Each row was made from one path, in order. Every step used is in the known rows, and no mark comes twice. Write each row's path.
Known rows:
N/D/E: -16, -6, 9, 11, -9, 7, 3, 4, 4, 3, 3, 2, -5, 3, -8, 5, -10, 5, -3, -11, 8, -1, -8, 12
D/E: -11, -2, 4, 6, -9, 11, -2, 2, 6, 0, 5, -5, 5, 1, -8, 3, -8, 0, 1, 2, 1, 0, -2, 7
T/S/C/F: 3, 10, -5, 8, -7, 0, -10, -14, 10, 7, -5, 7, 13, -34, 8, 13, -20, -10, 12, 1, -10, -22, -14, -11
M/E/F: -6, 5, 0, -6, 12, 1, -11, -7, -6, -6, -2, 3, 2, 7, -15, 11, 5, -13, 7, 13, -17, -4, -8, 0
D/F/S/N/C: 3, 13, 5, 0, 6, 21, -7, -11, -9, 1, 2, -11, 7, 3, 48, 4, -14, 8, -6, -1, 4, 1, -16, 4
C/F/S: 11, 6, -3, -5, 8, 15, -21, -2, -4, 10, -4, 11, 7, -7, 6, 0, -9, 1, 6, -8, -17, -2, -4, -2
M/E/C/F: -1, 18, -1, 1, 5, 3, -4, -3, -5, -2, -9, 8, 9, -15, 9, 5, -10, -17, 7, 7, -13, -1, -4, 1
M/E/C/F/S/D: -14, 32, -4, -18, 24, 19, -10, -3, -15, 2, -17, 13, 14, -5, 21, 16, -10, -9, 12, -2, -19, -4, -9, 2
F/S/E/T: -3, 12, -9, -11, 17, 18, -17, 16, -1, 1, -9, 13, 12, -5, 12, 3, -1, -6, -7, 13, -12, 10, 9, -7
M/E/T/S/N: -7, 19, -10, -5, 11, 12, -9, 2, 1, -5, -8, -4, 18, -25, 10, 28, -5, -16, -12, 21, -11, -5, 0, -12
N/D/E/C/F: -11, 5, 12, 17, -15, 5, -1, 5, 1, 7, -4, 4, 1, -9, 3, 1, -20, -9, 1, -8, -5, 0, -5, 10
M/E/C/F/S: -1, 21, -6, -8, 21, 14, -13, -1, -10, 2, -15, 13, 15, -12, 16, 8, -6, -11, 6, -2, -20, 3, -9, -2
S/C: -10, 5, -4, 1, 13, -1, 2, -8, 4, 0, 1, 6, 4, -10, 11, -1, -7, -6, 6, 3, 5, -4, -9, -3
C/F/S/E/T: 8, 16, -7, -7, 8, 21, -28, 11, -1, 7, -7, 20, 13, -15, 12, 1, -14, -11, -1, 14, -22, 4, 10, -7
E/T/S/D: -19, 20, -3, -11, -3, 5, -2, 11, -3, 0, -14, -6, 13, -9, 5, 28, -2, -4, -2, 5, -10, -8, 8, -7
E/F/S: 0, 0, -1, -11, 16, 7, -21, 0, -8, 4, -7, 1, 3, 15, -5, 7, 8, -3, 3, -1, -24, 2, -5, -5
F/S/D: -13, 13, -3, -19, 19, 16, -6, 0, -10, 5, -8, 5, 4, 11, 12, 12, 0, 8, 4, -9, -6, -2, -5, 2
C/F/S/N: 18, 8, -3, -4, 15, 21, -25, -9, -3, 12, 1, 7, 7, -11, 19, 2, -18, -4, -2, 5, -16, -2, -4, -7
M/E/T/S/C/F: -12, 26, -12, -1, 8, 8, -14, -5, 4, -1, -11, 13, 23, -42, 7, 23, -17, -20, 8, 12, -17, -14, -8, -10
E/T: -8, 7, -2, -3, 5, 2, -5, 14, -2, -2, -4, -1, 6, -4, 1, 3, 2, -7, -6, 8, -6, 10, 13, -2
D/E/F/S: -11, -1, 3, -5, 6, 19, -23, 2, -2, 4, -2, -4, 9, 14, -14, 9, 0, -4, 5, 1, -23, 3, -8, 2
D/F/S/N: 4, 13, 1, -4, 6, 21, -13, -10, -12, 6, 3, -2, 8, 7, 22, 1, -14, 4, -5, -7, -4, 2, -10, -3
N/F/S/E: -3, -1, -4, -1, 3, 14, -17, 6, 2, 3, 6, 18, 5, -3, 9, 4, -5, 1, 0, -7, 0, -4, -16, 2
N/E/C: -8, 6, 7, 7, 6, -2, 6, 11, -1, -6, -14, -9, -2, -5, 14, 9, 4, -5, -4, 2, 5, 0, -4, 9

Which path is each row?
-2, 11, 1, -5, -2, 15, -8, -4, -12, 5, -3, 2, 8, 10, 10, 0, -6, 10, 2, -19, -6, 2, -9, 3 => D/F/S
-15, 6, 4, 5, 17, 19, -6, 6, -4, 7, -7, -3, 4, 1, 24, 8, -12, -2, -14, -6, -1, 10, -12, 3 => F/S/N/D/E/C
-13, 15, 4, -9, 2, 31, -19, -3, -4, 11, -2, 7, 10, 1, 3, 12, -21, 3, 12, -5, -14, -8, -6, 8 => C/F/S/D/E
-9, 7, -8, 2, 1, -3, 1, -9, 9, 0, -6, 1, 12, -24, 9, 15, -7, -5, 6, 0, -1, -16, -14, -11 => T/S/C
0, 11, -6, 1, 1, 7, -10, 8, 3, 1, -6, -11, 15, -21, 13, 19, -6, -12, -15, 17, -10, -2, 7, -16 => E/T/S/N
11, 7, 2, -2, 7, 16, -15, -3, -2, 4, -6, 1, 5, -12, 33, 3, -9, 6, 4, -2, -9, -2, -11, 5 => N/C/F/S
16, 10, -1, -1, 3, 19, -17, -4, 4, 3, -4, 11, 6, -15, 36, 1, -16, 1, 4, 13, -8, -6, -10, 3 => N/C/F/S/E
18, 6, 7, 9, -1, 10, -10, -12, 3, 2, 6, -7, 0, -18, 38, 1, -22, -6, -3, 19, 1, -7, -7, 2 => S/N/C/F
8, 3, -2, 1, -15, -2, -13, -4, 7, -2, -6, 0, 7, -5, -9, 18, -3, -14, 3, 18, -21, -18, -4, -12 => T/S/E/F
7, 3, -1, -9, 24, 13, -26, -6, -8, 5, -1, -3, 3, 11, 7, 8, -1, -9, -4, 12, -22, 2, -6, -10 => E/F/S/N
-15, 19, 8, -6, -12, 8, 6, -9, -13, 1, 1, -1, 1, 17, 8, 6, -13, 5, 9, -9, 3, -9, -4, 8 => S/D/F
13, 16, -3, 8, -22, -1, -6, 0, 7, 2, -13, 6, 15, -28, 15, 11, -18, -18, 3, 14, -17, -15, -1, -13 => T/S/E/C/F
4, 1, 6, 7, 11, 11, -4, -1, 2, -1, 1, -9, -7, -7, 15, 10, -7, -2, -9, 11, 9, -7, -6, 7 => S/N/E
-9, -2, 4, 4, 14, 25, -13, 0, 0, 9, 3, 1, 0, 2, 12, 8, -14, 6, -12, -8, 1, 3, -15, 5 => F/S/N/D/E
6, 23, -7, -6, 28, 20, -18, -7, -10, 4, -10, 9, 15, -16, 29, 9, -14, -16, -1, 10, -19, 3, -10, -7 => M/E/C/F/S/N
-12, 16, -2, -5, 12, 13, -7, -12, -8, 4, -2, 9, 12, 0, 20, -1, -13, 4, 9, -16, 0, -2, -18, 0 => D/F/S/C
3, 24, -3, 3, 3, 17, -15, -3, 3, -5, -7, -7, 18, -40, 35, 28, -19, -16, -7, 28, -11, -11, -5, -6 => M/E/T/S/N/C/F
-20, 1, -5, -1, 21, 9, -14, -1, 0, 4, 5, 14, 8, -10, 16, 5, -5, 0, 5, -18, 4, -4, -26, 1 => N/F/S/C
-34, 5, 5, -6, 2, 26, -13, 7, -4, 5, 6, 4, 9, 9, 1, 17, -10, 8, 6, -19, 2, -8, -19, 15 => N/F/S/D/E
1, 9, -2, 3, -1, -2, 5, 5, 2, -4, -7, 5, 5, -4, 16, -3, -4, -14, -3, 15, -2, 3, 3, -5 => S/E/C
8, 5, -6, 3, -16, 2, -2, -2, 10, -1, -6, 4, 9, -17, 3, 14, -7, -4, -1, 10, -5, -16, -4, -10 => T/S/E
1, 12, -6, -7, 14, 10, -5, 8, -3, 0, -14, 9, 11, -2, 24, 1, 0, -8, -4, 7, -9, 7, -2, -7 => F/S/E/C
-11, 8, -9, -9, 28, 10, -9, -5, 0, 4, -5, 10, 9, -8, 18, 2, -3, 1, 6, -5, -2, 0, -14, -5 => F/S/C
-6, 18, -7, 4, -2, 3, -15, 1, 7, 5, -9, 6, 19, -38, 10, 15, -18, -17, 6, 9, -16, -12, 0, -13 => E/T/S/C/F
9, 4, -4, 4, -5, 4, -5, -7, 6, 2, -2, -10, 9, -17, 12, 17, -9, -5, -8, 8, -5, -12, -6, -13 => T/S/N
-29, 12, -6, 6, -3, 11, -5, 8, 12, -1, -6, -5, 23, -28, 1, 20, -13, -12, 0, 9, -5, -6, -4, -6 => D/E/T/S/C
1, 12, 7, 2, 10, 25, -12, -5, -10, 3, -2, -6, 1, 3, 24, 11, -13, 8, -6, -7, 3, -5, -15, 9 => D/F/S/N/E
6, 13, -1, -3, 10, 9, -14, 5, -8, 8, -14, 6, 11, -8, 18, 0, -7, -7, 4, -7, -21, 5, -2, -5 => E/C/F/S
12, 13, 1, 7, -9, 1, -6, 0, 2, 2, -6, 12, 6, -14, 16, -5, -17, -19, 4, 17, -11, -3, 4, -5 => S/E/C/F
-33, 16, 4, -6, 0, 19, -3, 14, -2, -1, -2, -5, 10, 5, -2, 14, -10, -6, 0, 11, -3, 3, 11, 8 => S/D/E/T
-26, 27, -8, -17, 7, 11, -1, 7, -6, -6, -15, 1, 17, -13, 1, 36, -1, -9, 1, 9, -10, -10, 1, -3 => M/E/T/S/D
-23, 23, 6, -8, 7, 34, -18, 10, -4, 4, -8, -4, 15, -8, 30, 17, -20, 0, 4, 9, -12, 1, 0, 13 => N/C/F/S/D/E/T
